Each row was made from one small tree. The marks that hang from a mark follow it in brackets, in the order of their numbers. Every link used is in the known rows. Write each row's tree.
(in the rows, 128 means zero)
Known rows:
k658[k147[k505[k985]] k502]: [124 174 118 109 101 100  93 130 134  94 157  99  80 138 125 138 103 167
 154 113 136 140 149 127 108 128 125 211 113 132 127 136  94 140 124 114
 127 166 130 107 173 122 121 136 109 115 155 136 133 112 144 164 119 131
 152  92 157 119 123 213 122]
k505[k147 k658[k38] k868]: [139 124 106 102  96 122 111 124  92 125 135 127 106 135 140 140 119 164
  53 145 154 112 167  75 140 138 130  83  99 141  88 113 148 142 126 162
 122 152 144 143 109 114 106 140 154 165 128 128 109 126 132 174 145 139
 155  80 155  91 129 171 123]
k505[k147]: [110 159 130 104 119 122 124 128 103 116 125 110 105 123 122 136 125 159
  67 114 144 100 143 104 142 130 120 114 119 112 108 129 143 140 104 153
 122 135 142 149 104 135 117 116 141 156 147 161 118 108  96 132 126 128
 140 105 140  96 136 160 118]
k502[k505[k985[k658[k147]]] k868]: [114 116 145 107 100 125 122 120 110  89 128 107 113 127 142 118 122 131
 136 100 148  92 115 120 161 147 141 144 120 132 109 171 118 165 149 179
 133 147 154 124 137 112 134 146  93 140 126  69 130 113 153 156 127 126
 157 102 144 113 131 123 125]
k228[k868 k976[k502]]: [125 115 140 120 119 122 131 113  62 126 119  97 131 121 143 147 133 172
 104  94 149 119 116 105 128 112 146  81 130 103 102 150 218 130 157 175
 123 116 109 103 129 135 139 114 139 139 114  97 104 128 128 153 125 121
  63 101 158  84 118 167 117]
k868[k505[k147]]: [119 175 138 102 125 117 121 132 106 114 140 103 125 120 136 132 108 149
  71 114 138  96 158  97 142 130 125 110 121 129 114 127 148 164 133 141
 119 137 129 142 108 142 118 118 138 141 128 158 111  95  97 124 125 127
 147 121 122 105 138 149 124]
k658[k38 k502]: [120 125 129 113 116 119 116 133 124 127 130 120 113 134 125 135 129 180
 103 128 126 132 119 129  76 133 130 134 113 135 116 103  98 117 150 136
 118 140 120 111 115 135 125 143 142 132 147 158 128 131 123 145 127 126
 153 108 130 109 136 175  97]
k505[k147[k985[k658]] k502 k868]: [120 148 105 106  95 120 137 113  69  97 144 133 108 121 132 138 105 131
  57 131 174 145 183  73 185 111 139 138  96 116 109 181 168 129 114 156
 101 149 142 147 127 106 103 102 131 170 161 137 132 115 121 175 129 132
 133  80 168 107 124 145 137]
k505[k985]: [128 155 128 112 114 114 126 130 102 109 135  99 106 126 110 139 122 151
  95 108 141 100 126 122 148 140 124 155 123 122 107 134 116 135  98 142
 132 147 142 166 125 135 126 132 112 149 156 146 116 116 110 129 122 132
 131 105 142  98 142 126 126]
k38[k985[k658[k147[k505[k868]]]]]: [121 145 113 110 100 110 147 114 156  92 120 125  90 143 131 117  98 135
 118 129 155 156 145  98 143 104 153 189 100 123 129 187 135  91 140 133
 119 145 141 116 164 107 121 120 113 138 140 113 125 127 145 149 122 123
 172 100 195 131 136 200 107]
k228[k502 k976]: [122 122 141 116 122 128 133 120  75 146 125 105 116 103 136 140 128 184
 112 129 147 102 114 116 148 124 108 109 130  98 125  96 193 138 147 159
 111 150 115 119 122 122 136 113 136 160 131 116 124 113 107 131 123 134
  89 118 149  82 136 147  99]
k147[k38 k505[k502[k985] k658]]: [126 124 130  91  93 110  42 127  97  96 125 134 119 115 128 127  97 120
  84 104 152 148 147 172 147 138 140 145 113 137 102 158 150 134  93 145
  98 127 141 147 133 114 110 114 122 144 122 110 134  96 134 149 142 144
 128  80 107  97 110 108 113]
k502[k868[k505[k985[k38 k658]]]]: [130  92 151 107 111 119 154 115  88 122 146 106 133 116 149 116 108 122
  93 149 147 100 132 127 172 137 148 118 144 144 119 125 113 133 166 135
 139 141 139 158 147 125 131 123 100 156 123 112 125 105 126 110 123 118
 170 116 119 117 142  58 127]
k868[k505[k658]]: [138 154 143 106 128 111 116 133 106 134 138 107 142 122 137 130 109 153
  85 124 132 103 153 116 150 140 116  90 118 141 103 115 154 156 145 144
 120 125 126 156 111 122 117 132 126 148 103 142 112  90 102 120 125 132
 143 124 113  97 142 119 110]
k868[k505]: [124 161 147 113 131 112 126 135 114 122 134 101 138 122 129 130 113 148
  91 100 128 104 133 117 130 134 125 115 123 133 117 122 143 147 141 135
 120 134 122 147 116 145 123 129 121 131 125 150 115  98 103 108 121 125
 140 124 111 110 147 125 113]
k38[k985[k658[k502]]]: [116 144 126 111 126 123 167 122 136 116 111 123 120 125 129 114 120 170
 103 155 133 145 124 130 127 106 128 162 118 115 132 151 105  76 160 136
 115 122 122 120 120 104 136 118 129 158 157 173 127 127 107 138 112 119
 164 131 174 115 141 146  93]
k502[k868[k505] k985[k38]]: [115 111 156 112 115 115 109 127  97 115  98  97 147 101 140 104 123 110
  94  96 127 100  97 160 124 150 141  84 151 143 116 156  98 163 152 141
 119 143 139 170 150 157 138 127 119 132 105  98 118 111 136 107 126 118
 160 119  76 113 143  49 125]
k147[k985[k38 k658]]: [106  56 139 107 114 118 154 119  89 127 125 123 106 121 127 130 112 113
  79 168 147 150 126 129 140 114 147 180 136 114 120 145 116  92 142 138
 125 105 139 168 133 129 121  90 107 162 155 147 147 123 110 104 116 116
 144 101 130 115 138 115 103]
k505[k658[k502] k868]: [141 157 115 117 123 114 136 124 106 131 132 108 124 124 133 139 122 175
 109 143 139 124 153  95 136 133 102  74 107 137  93 100 126 137 134 144
 117 168 125 140 136 105 116 138 138 150 143 141 113 114 128 174 125 134
 149 102 138  98 138 146 117]
k976[k502[k505 k868 k985]]: [103 112 149 111 114 119  57 128  97  69  73 100 150 107 131 112 147 135
 110  43 129 104  57 159 127 154 135  76 137 131  98 188 136 159 116 207
 114 128 134 136 135 150 141 140 126 115 137  76 120 104 136 154 126 119
 122  99 106 102 130  74 139]
k502[k505[k147 k985] k868]: [116 143 135 100 104 123  96 127  86  81 119  96 109 112 133 124 126 123
  85  85 149  82 126 116 167 167 121 131 130 125  95 171 125 180 111 184
 128 163 154 149 124 128 124 142 132 143 148  98 111 103 136 157 132 136
 138  90 164  97 125  71 152]
k658[k38 k147]: [114 125 130 110 100 122 104 133 132 119 131 119 103 148 124 133 123 161
 111 102 133 119 122 120  87 129 151 141 105 136 116 126 115 135 151 145
 128 127 143 117 118 144 123 138 121 134 119 125 129 135 135 139 133 127
 162 102 133 108 135 227  91]
k976[k502[k505[k868 k985[k658]]]]: [130  94 124 110 106 118 125 119  89  69 133 111 129 122 139 131 117 157
 107 114 158  97 120  68 168 117 140 124 120 136  98 132 150 118 109 198
 133 140 115 128 151 120 127 134 106 147 175 107 122 100 123 172 122 116
 121  91 149 113 132 114 146]
k985[k38 k658[k147]]: [104  74 146 104 110 125 165 118 115 127 132 115 105 133 139 124 116 150
 116 161 144 100 134 109 129 101 156 130 127 123 121 108 111 104 156 142
 135 110 143 135 141 131 128 100 101 165 127 133 140 119 112 118 118 113
 171 117 121 112 141 186  84]
k868[k505[k147 k985]]: [131 177 126 101 111 114 114 133  95  99 156  97 116 120 134 136 102 151
  74 112 145  92 164  92 158 133 126 150 123 136 116 128 132 171 111 139
 128 152 131 153 120 136 121 128 128 143 140 156 109  99 104 138 127 132
 143 110 136 104 133 134 143]
k976[k502[k868]]: [111 146 139 116 122 117 103 121 105 110 106 104 138 126 124 136 139 158
  98  68 135 127  90 143 142 152 130  81 124 124 102 140 163 123 129 175
 130 124 135 130 125 142 125 127 133 126 138 118 114 114 112 136 125 118
 131  99 134  95 137 130 123]
k502[k868[k505] k985[k658]]: [115 142 159 116 119 117 127 121 103 114 106 119 153 112 142 106 123 137
  94  99 133 105 101 149 157 138 135  76 129 135 119 183 137 169 167 149
 113 139 136 156 115 129 140 142 111 142 106  86 124 107 135 121 123 115
 153 128  76 117 146  77 130]
k985[k658[k147]]: [107 129 141 110 113 124 154 121 123 123 133 122 110 138 132 131 119 169
 119 130 141 108 137 107 139 112 144 126 110 118 118 134 134 126 151 146
 128 118 142 128 116 120 128 121 104 158 126 127 135 117 114 134 120 118
 155 118 123 109 141 204  93]
k147[k38 k505 k985[k658]]: [104  73 139 104 108 109 105 122 118 113 148 143  92 132 119 137  83  86
  86 150 150 200 139 155 140 129 146 252 119 117 128 161 156 108 132 121
 119 120 131 135 128 123 103  91 109 129 161 128 156 120 133 101 129 127
 121  74 138 126 118 140 117]
k658[k38 k147 k502[k505 k868]]: [109 111 138 110  99 124  82 133 135 102 115 111 118 135 146 118 134 146
 146  89 126 121 105 137  70 152 139 125 113 147 110 142  89 163 185 165
 118 159 136  75 135 130 132 158 133 103 117  86 131 132 170 171 134 129
 170  96 139 117 124 166 102]
k228[k868]: [121 139 139 121 125 120 151 124  96 133 116 103 116 129 129 138 130 153
  94 106 144 110 122 116 123 130 112  93 126 111  89 165 152 112 145 144
 125 125 134 147 116 133 131 128 131 135 119 117 106 123 131 129 125 132
  94 109 135 100 133 147 116]

Which tree is each row?
[121 135 122 107 103 111  98 131 108 123 129 108 104 137 126 142 116 129
 114 115 141 158 146 131 134 138 128 175 108 130 108 165 142 159 139 142
 122 126 149 153 126 117 112 120 112 145 117 114 133 127 133 150 127 137
 135  86 138  91 128 199 105] => k505[k658[k147[k985]]]
[124  82 137 102 113 117 118 134  97  92 132  89 109 109 132 121 120 138
 124 143 134  95 119 118 107 128 128 161 148 137 108 104  56 121 125 152
 129 151 122 140 168 135 131 124 117 138 170 149 131 102 123 142 117 126
 148 103 139 111 131  87 119] => k658[k502[k505[k985[k38]]]]
[105  96 134 108  88 125 113 126 121 107 113 139 110 140 136 115 131 173
 112 121 137 111 108 131 103 107 164 129 109 135 123 155 108 135 157 149
 118 120 143 127 115 131 140 142 107 150 111  95 143 143 148 151 132 118
 163 108  95 116 135 212  99] => k502[k985[k658[k38 k147]]]
[109  97 136 108  97 127 139 124 127 123 137 135 104 151 137 129 122 172
 108 140 141 116 132 112 110 111 160 132 103 131 123 125 128 117 171 146
 127 117 142 111 108 123 127 133 112 151 117 119 139 136 131 137 130 119
 165 107 125 113 135 229  85] => k985[k658[k38 k147]]
[136 114 131 108 116 118 112 128  99 108 115 105 128 116 135 127 123 136
  94 113 146  89 137  87 152 146 109  82 115 134  79 131 147 154 120 184
 118 151 137 160 131 114 116 141 127 149 133 107 111  96 130 156 130 136
 136  95 145  98 138  91 123] => k502[k505[k658 k868]]
[134 103 117  88 100 121 125 123  66 117 146 101  97 118 137 135 113 145
  65 169 156  91 169 103 167 134 132 130 137 133  95 102 114 131  95 155
 137 130 152 177 134 115 117 109 128 180 141 159 117 103 103 148 131 136
 151  92 149  81 126 127 126] => k505[k147 k658 k985[k38]]
[119 146 125 100 106 124 153 118  87 106 149 121  99 127 133 134 114 167
  72 152 156  91 158  92 182 119 130 148 120 116 112 135 137 131 109 153
 132 134 143 153 107 110 123 120 118 179 158 151 125 110 101 148 125 126
 142 106 147 100 133 153 134] => k505[k147 k985[k658]]
[132 100 142 109 108 127 104 126  63 105 131  94 111  92 143 133 123 166
 126 119 152  78 110 105 156 133 107 156 140 108 117 110 173 161 123 183
 114 167 114 119 142 117 141 131 123 155 145  95 124 100 127 150 124 140
  78 108 168  83 125 101 122] => k228[k502[k505[k985]] k976]
[108  85 149 114 122 125 164 112 100 140 119 116 127 116 143 118 127 146
 109 173 136 125 115 141 132 129 131  94 137 126 119 112  99 102 181 139
 129 136 136 129 142 116 132 113 124 156 144 137 135 118 124 125 118 112
 173 116 122 114 141 102 101] => k985[k38 k658[k502[k868]]]
[116 115 138 101 107 121  62 125 110  92 107 100 141 128 148 127 134 154
 132  71 138 114 106 130 138 152 134  75 117 141  90 147 167 157 146 209
 127 119 141 105 137 118 124 137 122 123 104  74 120 101 139 174 132 126
 139  94 139  91 122 153 114] => k976[k502[k505[k658[k147]] k868]]
[111  78 143 108 124 123 172 118 106 136 133 117 118 120 138 122 120 171
 107 188 135 119 129 120 119 103 137 118 135 122 121  88  91  88 160 131
 127 121 122 129 139 122 129 103 120 164 158 173 140 112 103 123 112 111
 166 121 114 114 142 138  90] => k985[k38 k658[k502]]
[103 128 138 104 108 119  78 129  91  90 106 104 111 111 126 127 125  89
  76  79 145 133 117 133 148 168 119 166 127 117 101 203 138 179 125 181
 115 149 152 148 121 132 115 121 139 126 146 103 127 113 141 143 130 133
 127  80 161 102 123  85 144] => k502[k505[k147[k985]] k868]
[138  95 130 107 113 119  97 117  66 102 118 100 143 107 146 136 123 152
 107 105 153 100 128  75 160 130 146  70 122 127  95 119 207 169 133 213
 118 141 112 113 145 113 123 125 138 150 129  86 111  98 128 179 130 124
 102  87 165  80 120 114 124] => k228[k976[k502[k505[k658 k868]]]]
[104  72 140 110 112 123 127 124 106 122 139 137 110 131 120 136 101  98
  82 153 148 176 131 143 141 129 142 209 119 115 118 145 148 118 145 139
 123 118 136 147 102 126 111  93 110 151 155 137 147 131 118 110 130 124
 126  85 126 115 125 132 108] => k147[k38 k985[k658]]
[108  69 135 110 118 116 154 121  95 129 134 122 108 119 133 128 111 133
 105 185 136 165 129 132 116 110 138 186 134 120 126 130  93  93 157 125
 120 121 122 143 146 123 123  93 117 155 166 162 151 124 115 123 112 115
 150 104 125 119 135 132 102] => k147[k985[k38 k658[k502]]]
[126 119 142 104  95 120 104 128  92 101 126 143 149 119 145 112 111 162
  77 109 143 104 138 130 127 105 160  99 109 148 126 164 133 134 152 148
  96 117 123 131 112 129 134 143 117 150 109 109 133 108 129 142 132 125
 158 124  82 117 133 126 108] => k868[k505[k502[k985[k658[k38]]]]]
[122 114 108 115  82  98  76 128 134  99 141 123  74 149 120 143  99 108
 112  97 148 188 142 110  90 134 154 230  95 141 120 180 124 137 139 124
 118 164 139 122 168 136 102 135 119 103 142  93 139 143 179 155 136 133
 149  57 166 130 122 225 124] => k658[k38 k147[k505[k868] k985]]
[106 110 144 105 116 117  65 134 100  63  84 104 142 110 129 118 139 155
 105  59 129  95  73 134 114 127 136 105 136 128 103 167 131 138 100 199
 113 115 121 143 133 153 140 130 122 127 149 107 125 100 116 149 121 118
 116 106  99 102 131 112 130] => k976[k502[k505 k985]]
[104 107 130 115 105 113 111 124 113 123 121  95 104 126 134 127 123 111
 142 123 133 173 115 156  92 146 137 185 131 134 122 149  85 143 171 127
 124 153 144 123 172 136 123 109 122 120 136 116 142 141 157 146 122 125
 167  87 144 114 127 156 109] => k658[k147[k985[k38]] k502[k868]]
[120 128 138 121 113 125 119 124  81 128  94 109 118 110 146 128 139 186
 110 112 147 100  90 135 117 118  80  79 138 108  88 165 162 103 139 152
 105 147 123 150 129 129 150 133 133 135 112  88 113 124 147 153 128 141
  65 117 102  93 131 141 126] => k228[k502[k985] k868]
[147 133 139 113 124 121 128 126  82 154 134 107 138 117 169 139 112 194
 105 148 150 111 150 110 141 124  71  56 127 129  85 117 201 111 179 145
 113 137 107 131 122 105 133 134 137 134  78 101 104  98 134 143 131 147
  75 126 116  89 129 138 115] => k228[k502 k868[k505[k658]]]
[110 108 140 110 117 117 119 130 102 115 101 100 119 109 127 116 133 152
 113 137 125 112  99 150  90 121 130 114 145 130 117 121  64 120 131 132
 116 140 127 154 154 149 140 115 126 145 150 152 133 119 122 137 117 119
 157 117  89 110 138 122 109] => k658[k502[k985[k38]]]
[112 117 135 106 124 126 143 127 137  91 100 120 126 116 137 105 121 155
 114 142 132 129 113 123 119 108 127 168 125 117 125 165  97  92 158 164
 108 122 117 111 126 108 139 126 128 150 161 155 129 111 117 142 113 119
 160 128 178 121 137 108  97] => k38[k985[k658[k502[k505]]]]
[134 169 109 116 110 114 125 125 122 129 140 103 114 137 140 138 120 180
 141 134 139 126 162  88 122 128 111  96  98 142 101 104 123 153 149 140
 120 172 131 120 148 105 117 137 129 140 124 119 117 122 143 192 127 133
 163  96 142 101 133 205 108] => k505[k658[k147 k502] k868]
[106 136 129  98  85 111  41 131 126  81 131 126 104 125 126 125  97 115
 121  69 150 150 136 163 116 123 156 178 110 136 124 172 133 147 103 134
 100 138 144 118 156 138 115 111 109 123 123  98 142 111 145 150 139 137
 141  80 112 114 110 180 109] => k658[k147[k38 k505[k502[k985]]]]
[107 134 131  97  92 126  93 118  65  95  96 110 126  99 136 113 136 125
  65  95 153  95 125 147 152 140 145  66 137 126 105 174 112 144 107 163
 104 139 164 164 143 141 128 109 139 163 125 109 122 112 125 152 133 131
 160  94 122  94 125  76 128] => k505[k147 k502[k868 k985[k38]]]
[117 126 130 114 106 117  91 136 115 108 107 121 119 125 126 123 135 173
 106 111 119 121  95 151  70 129 133 127 120 139 116 137  77 136 141 139
 109 148 125 130 122 143 138 149 136 129 143 137 131 137 142 157 128 126
 150 109  99 112 135 156 110] => k658[k38 k502[k985]]
[ 99 138 136 114 102 123  75 129 133 109 112 109 124 127 133 118 126 127
 149  91 130 148  98 178  93 146 135 137 123 140 117 145  93 179 162 138
 116 168 143 105 136 138 133 130 124 112 118  83 133 143 165 167 138 130
 159  90 101 111 120 160 113] => k658[k147[k38] k502[k868 k985]]
[123  56 134  97 108 117  96 130  86  75 124  91 122 115 132 127 123 137
 104 109 144  96 101 112 126 124 150 145 150 136 103 114 109 105  98 187
 137 113 120 145 164 152 130 113 112 136 168 139 125  95 104 137 120 119
 129  93 139 102 128 102 125] => k976[k502[k505[k985[k38]]]]
[105 133 143 104 109 110 130 118 139 111 142 125  92 140 134 130 105 158
 123 131 143 131 144 119 139 112 145 165 109 120 129 150 144 118 142 132
 124 122 138 115 142 115 118 119 100 140 131 121 141 108 124 126 119 119
 153 109 133 123 134 211 101] => k985[k658[k147[k505]]]
[121  94 128  99 106 103  64 130 111 118 142 129  95 130 120 144  85  82
  82 135 148 206 148 166 138 152 129 233 117 131 110 156 160 133 115 128
 119 127 139 149 130 115  95 101 121 128 142 128 140 114 137 117 138 141
 119  60 144 105 112 133 118] => k147[k38 k505[k658] k985]
[108 111 148 110 122 120  82 127 106  86  97 100 146 117 131 125 139 142
 106  57 133 110  77 137 137 155 130  86 129 129  96 154 156 139 130 203
 123 123 129 122 133 143 128 132 130 119 144  99 118  96 123 139 125 119
 124  99 135 101 133  95 127] => k976[k502[k505 k868]]
[135 171 141 117 116 112 117 128 103 113 138  91 135 119 129 129 112 123
 100  84 137 107 126 136 161 162 123 125 129 143 112 145 130 173 138 142
 131 162 139 155 132 137 127 149 114 130 123 107 106 106 132 123 128 131
 143 108 130 108 140  76 142] => k502[k868[k505[k985]]]
[114 135 134 119 103 118  87 129 111 114  95 120 127 123 129 116 147 158
 110  93 120 127  81 171  84 158 128 103 123 142 113 159  84 154 157 148
 110 162 137 125 124 137 139 159 142 122 131 105 127 144 163 162 134 127
 156 101 106 111 134 120 120] => k658[k38 k502[k868 k985]]
[111  94 133 104 117 131 147 122 137 113 116 135 118 131 121 117 109 121
  78 149 147 156 122 144 143 116 152 186 122 113 127 142 140  77 146 144
 123 107 134 135 101 119 125  99 122 164 149 153 129 133 108 110 130 123
 154 110 171 114 133 126  89] => k147[k38[k985[k658]]]
[119  98 123 101  88 107  88 121  98 102 146 156  95 133 125 137  92 127
  74 123 157 186 150 142 131 116 161 218  98 129 132 194 151  91 132 134
 100 111 135 121 134 115 106 118 118 139 152 125 155 113 137 135 130 131
 136  79 153 122 118 159 109] => k147[k505[k502] k985[k658[k38]]]
[105 112 135 108 105 117 111 131 118 107 109  96 111 120 137 114 131 160
 143 128 125 113 110 142  76 114 143 130 137 135 123 123  57 137 142 130
 118 144 132 134 168 145 141 116 117 138 131 130 135 130 136 152 118 120
 169 111 100 113 134 182 100] => k658[k147 k502[k985[k38]]]
[112  72 119 105 100 120 160 112  76 112 137 122  95 118 137 132 104 112
  61 177 164 141 161  76 158 109 146 162 126 116 111 146 127 114 125 145
 125 143 142 169 145 124 109  85 126 169 165 141 136 127 121 141 124 120
 153  81 154 113 131 133 131] => k505[k147[k985[k38 k658]] k868]
[104  89 132 108 103 113 116 130 110 115 126 100  93 131 123 133 114 108
 113 122 139 154 127 130 103 126 152 194 128 125 120 149 102 125 137 130
 127 126 144 155 158 150 118  96 108 137 137 133 141 134 129 120 120 124
 150  88 137 110 132 181 101] => k658[k147[k985[k38]]]
